What can hang from each mark:
kores: saze
muleva: saze
todova: lugate vomon
tivuf: saze vomon
vomon: tivuf todova
lugate: todova
sivu: saze
saze: kores sivu tivuf

Each row was made from one small tree. Brackets hold a mark, then the marks that hang from it, in alphabetical order. Every link used is in the known rows. Write each row's tree.
Known rows:
{muleva {saze kores sivu {tivuf {vomon todova}}}}: [ 0.01 -0.20 -0.15 -0.12  0.43  0.09 -0.25 -0.27 -0.13  0.54  0.13 -0.14
  0.12  0.37 -0.42 -0.35 -0.22 -0.25  0.24  0.44 -0.07]
{todova lugate {vomon tivuf}}: [-0.01  0.03  0.12  0.00 -0.38  0.13  0.12  0.12  0.24 -0.18  0.01  0.12
 -0.10 -0.44  0.44  0.43  0.43  0.25 -0.33 -0.65 -0.06]
{sivu {saze {tivuf {vomon todova}}}}: [-0.29  0.12 -0.11  0.14  0.11  0.01  0.34 -0.03  0.19 -0.46 -0.10  0.40
 -0.10 -0.51  0.18  0.20 -0.29  0.44 -0.02 -0.18  0.17]
{kores {saze sivu {tivuf vomon}}}: [ 0.15  0.36  0.14 -0.25  0.21 -0.29  0.11 -0.19 -0.03  0.19 -0.09  0.12
  0.16  0.08 -0.22 -0.05 -0.29  0.07  0.13  0.30  0.04]
{lugate {todova {vomon tivuf}}}: [-0.01  0.05  0.07 -0.08 -0.47  0.10  0.13  0.17  0.28 -0.20 -0.01  0.11
  0.00 -0.27  0.46  0.38  0.59  0.21 -0.33 -0.65  0.04]
{kores {saze {tivuf vomon}}}: [-0.16  0.40  0.15 -0.26  0.07 -0.28  0.19 -0.14  0.08 -0.30 -0.01  0.34
  0.02 -0.20 -0.13  0.05 -0.17  0.23 -0.14 -0.17  0.04]
{tivuf {saze kores sivu} {vomon todova}}: [ 0.17 -0.11  0.03 -0.01  0.16  0.04 -0.23  0.05 -0.13  0.12 -0.06 -0.03
 -0.01  0.31 -0.24 -0.46  0.07 -0.13  0.07  0.14 -0.04]
{kores {saze tivuf}}: [-0.14  0.20  0.08  0.03 -0.08 -0.26  0.11 -0.14  0.05 -0.03  0.11  0.02
  0.00  0.06 -0.02  0.27 -0.21 -0.02 -0.03  0.17 -0.02]
{vomon {tivuf {saze kores sivu}} {todova lugate}}: [ 0.10 -0.32 -0.06  0.21 -0.05  0.28 -0.45  0.11 -0.21  0.36  0.11 -0.56
 -0.06  0.49 -0.03 -0.02  0.24 -0.45  0.19  0.30 -0.17]
{vomon {tivuf saze} todova}: [-0.04  0.12  0.09  0.03 -0.20 -0.21  0.00  0.25  0.13 -0.45  0.04 -0.15
 -0.06  0.00  0.36  0.18  0.39 -0.10 -0.30 -0.14  0.11]
{kores saze}: [ 0.01  0.30  0.23  0.10 -0.28 -0.24 -0.01  0.02  0.03 -0.23 -0.07  0.17
 -0.05 -0.06  0.03  0.08  0.16  0.12 -0.26 -0.18  0.04]
{saze kores sivu {tivuf vomon}}: [-0.08  0.20 -0.06 -0.47  0.16 -0.25  0.06 -0.12 -0.09  0.26 -0.03 -0.06
 -0.05  0.14 -0.34 -0.29 -0.07  0.11  0.04  0.20 -0.06]
{vomon {tivuf {saze sivu}} {todova lugate}}: [ 0.27 -0.14  0.08  0.23  0.01  0.17 -0.15  0.09 -0.11  0.15  0.00 -0.32
 -0.02  0.15  0.32  0.16  0.05 -0.26  0.11  0.19  0.01]
{saze sivu tivuf}: [ 0.09  0.16 -0.01 -0.15  0.10 -0.36  0.29 -0.13 -0.01  0.35  0.00 -0.14
 -0.02  0.04  0.08  0.14 -0.27  0.04  0.05  0.42  0.11]
{tivuf saze vomon}: [-0.01  0.28  0.17 -0.23 -0.09 -0.36  0.24  0.17  0.04 -0.63 -0.13  0.31
 -0.06 -0.36  0.04 -0.23  0.09  0.18 -0.41 -0.39  0.18]
{todova lugate {vomon {tivuf saze}}}: [ 0.03 -0.21  0.00  0.20 -0.32  0.12  0.01  0.23  0.11 -0.21  0.08 -0.13
  0.07 -0.20  0.34  0.38  0.26 -0.17 -0.14 -0.33 -0.03]
{sivu {saze kores {tivuf {vomon {todova lugate}}}}}: [-0.43 -0.29 -0.29  0.30  0.15  0.52 -0.05 -0.11 -0.03 -0.16  0.04  0.21
 -0.22 -0.26 -0.14  0.05 -0.36  0.26  0.21 -0.17 -0.14]
{lugate {todova {vomon {tivuf {saze sivu}}}}}: [ 0.32 -0.21 -0.02  0.17 -0.25  0.07 -0.05  0.24  0.01  0.29 -0.01 -0.36
  0.28  0.24  0.30  0.20  0.26 -0.37  0.16  0.15  0.06]
{kores {saze sivu {tivuf {vomon todova}}}}: [ 0.22  0.19  0.12 -0.06  0.37  0.00  0.04 -0.32  0.05  0.26 -0.07  0.23
  0.12  0.12 -0.10  0.01 -0.34  0.11  0.19  0.26  0.03]
{lugate {todova vomon}}: [ 0.08 -0.16  0.05  0.16 -0.33  0.27  0.22 -0.03  0.18 -0.05 -0.04  0.35
 -0.06 -0.35  0.35  0.26  0.17  0.27 -0.25 -0.60  0.04]

Which tree is each row?
[ 0.13 -0.21 -0.09  0.01 -0.28 -0.18 -0.32  0.34 -0.03  0.38  0.09 -0.62
  0.27  0.57 -0.13  0.02  0.49 -0.52  0.17  0.34 -0.11] -> {todova {vomon {tivuf {saze kores sivu}}}}
[ 0.15 -0.43 -0.13  0.20 -0.19  0.19 -0.38  0.22 -0.13  0.48  0.13 -0.59
  0.18  0.40 -0.09  0.09  0.31 -0.52  0.27  0.23 -0.22] -> {todova lugate {vomon {tivuf {saze kores sivu}}}}
[ 0.22  0.00  0.11  0.12  0.45  0.39 -0.02 -0.47 -0.05  0.34 -0.01  0.28
  0.03 -0.03 -0.04  0.09 -0.56  0.12  0.31  0.13 -0.07] -> {kores {saze sivu {tivuf {vomon {todova lugate}}}}}
[ 0.19 -0.34 -0.02  0.14  0.22  0.43 -0.29 -0.08 -0.24  0.23 -0.04  0.03
 -0.08  0.18 -0.21 -0.37 -0.12 -0.11  0.15  0.03 -0.11] -> {tivuf {saze kores sivu} {vomon {todova lugate}}}
[-0.27 -0.10 -0.15  0.31  0.19  0.39  0.29 -0.15  0.11 -0.38 -0.06  0.46
 -0.18 -0.63  0.20  0.26 -0.53  0.45  0.10 -0.27  0.06] -> {sivu {saze {tivuf {vomon {todova lugate}}}}}
[ 0.13 -0.40 -0.15  0.13 -0.31  0.17 -0.38  0.29 -0.10  0.48  0.11 -0.59
  0.27  0.60 -0.04  0.03  0.43 -0.54  0.26  0.25 -0.14] -> {lugate {todova {vomon {tivuf {saze kores sivu}}}}}
[ 0.01  0.05 -0.02 -0.15 -0.25 -0.40 -0.32  0.38 -0.17  0.19  0.04 -0.73
  0.08  0.59 -0.16 -0.17  0.48 -0.49  0.04  0.44 -0.09] -> {vomon {tivuf {saze kores sivu}}}
[ 0.03  0.11  0.16 -0.04  0.03 -0.07  0.19  0.03  0.11 -0.57 -0.11  0.42
 -0.11 -0.31  0.18 -0.17  0.05  0.22 -0.34 -0.40  0.15] -> {tivuf saze {vomon todova}}
[-0.34 -0.17 -0.21 -0.01 -0.02 -0.15 -0.18 -0.08 -0.14  0.24  0.28 -0.37
  0.00  0.28 -0.37 -0.12 -0.09 -0.37  0.01  0.36 -0.11] -> {muleva {saze kores tivuf}}
[ 0.00  0.04 -0.06 -0.27  0.29  0.05  0.00 -0.26 -0.01  0.33  0.00  0.05
 -0.09  0.17 -0.23 -0.20 -0.10  0.14  0.11  0.17 -0.05] -> {saze kores sivu {tivuf {vomon todova}}}
[ 0.15  0.16  0.06  0.06  0.10 -0.28  0.02 -0.18 -0.10  0.46  0.05 -0.20
  0.14  0.33 -0.12  0.19 -0.33 -0.20  0.26  0.62  0.02] -> {kores {saze sivu tivuf}}
[ 0.20  0.24  0.12 -0.13 -0.21 -0.53 -0.02  0.35 -0.08 -0.02 -0.05 -0.49
  0.10  0.21  0.17  0.01  0.31 -0.30 -0.08  0.35  0.13] -> {vomon {tivuf {saze sivu}}}
[-0.37  0.28 -0.11 -0.04 -0.02 -0.28  0.42  0.11  0.08 -0.51 -0.14  0.27
 -0.08 -0.53  0.07  0.10 -0.27  0.40 -0.07 -0.13  0.18] -> {sivu {saze {tivuf vomon}}}
[ 0.05  0.13  0.21 -0.03  0.04  0.35  0.21 -0.21  0.13 -0.46 -0.15  0.72
 -0.34 -0.70  0.31 -0.03  0.01  0.64 -0.43 -0.89  0.02] -> {tivuf {vomon {todova lugate}}}
[ 0.01 -0.18  0.00  0.12 -0.43  0.09  0.03  0.31  0.14 -0.23  0.07 -0.15
  0.16 -0.02  0.37  0.32  0.39 -0.20 -0.15 -0.32  0.04] -> {lugate {todova {vomon {tivuf saze}}}}
[-0.05 -0.04 -0.11 -0.29  0.26 -0.20 -0.18 -0.14 -0.20  0.46  0.09 -0.27
  0.17  0.27 -0.55 -0.39 -0.14 -0.28  0.19  0.48 -0.07] -> {muleva {saze kores sivu {tivuf vomon}}}
[-0.08  0.25  0.12 -0.07  0.17  0.03  0.14 -0.29  0.19 -0.26  0.00  0.45
 -0.02 -0.16  0.02  0.12 -0.20  0.28 -0.10 -0.19  0.02] -> {kores {saze {tivuf {vomon todova}}}}
[-0.45 -0.08 -0.26  0.13  0.07  0.13  0.03  0.01  0.07 -0.28 -0.01  0.16
 -0.13 -0.14 -0.18 -0.02 -0.13  0.25  0.11 -0.05 -0.03] -> {sivu {saze kores {tivuf {vomon todova}}}}
[ 0.09  0.05  0.02 -0.20  0.02 -0.26 -0.17  0.17 -0.21  0.04 -0.11 -0.16
  0.07  0.27 -0.37 -0.51  0.14 -0.17  0.00  0.19 -0.02] -> {tivuf {saze kores sivu} vomon}
[-0.10 -0.30  0.01  0.12  0.09  0.46 -0.22 -0.05 -0.10 -0.27  0.02  0.23
 -0.20 -0.11 -0.13 -0.30  0.00  0.04 -0.14 -0.44 -0.13] -> {tivuf {saze kores} {vomon {todova lugate}}}
[ 0.20  0.00  0.05 -0.08  0.41  0.33  0.26 -0.39  0.02  0.24 -0.06  0.34
 -0.14 -0.32  0.17  0.04 -0.51  0.34  0.08 -0.05  0.02] -> {saze sivu {tivuf {vomon {todova lugate}}}}
[-0.53  0.10 -0.24 -0.04 -0.06 -0.16  0.08  0.15 -0.02 -0.32 -0.02  0.04
 -0.09 -0.16 -0.26 -0.08 -0.09  0.22  0.06 -0.02 -0.02] -> {sivu {saze kores {tivuf vomon}}}
[ 0.33  0.07  0.15 -0.01  0.19 -0.09  0.10 -0.01 -0.01 -0.07 -0.16  0.20
  0.05 -0.05  0.09 -0.26 -0.07  0.05 -0.06  0.05  0.16] -> {tivuf {saze sivu} {vomon todova}}
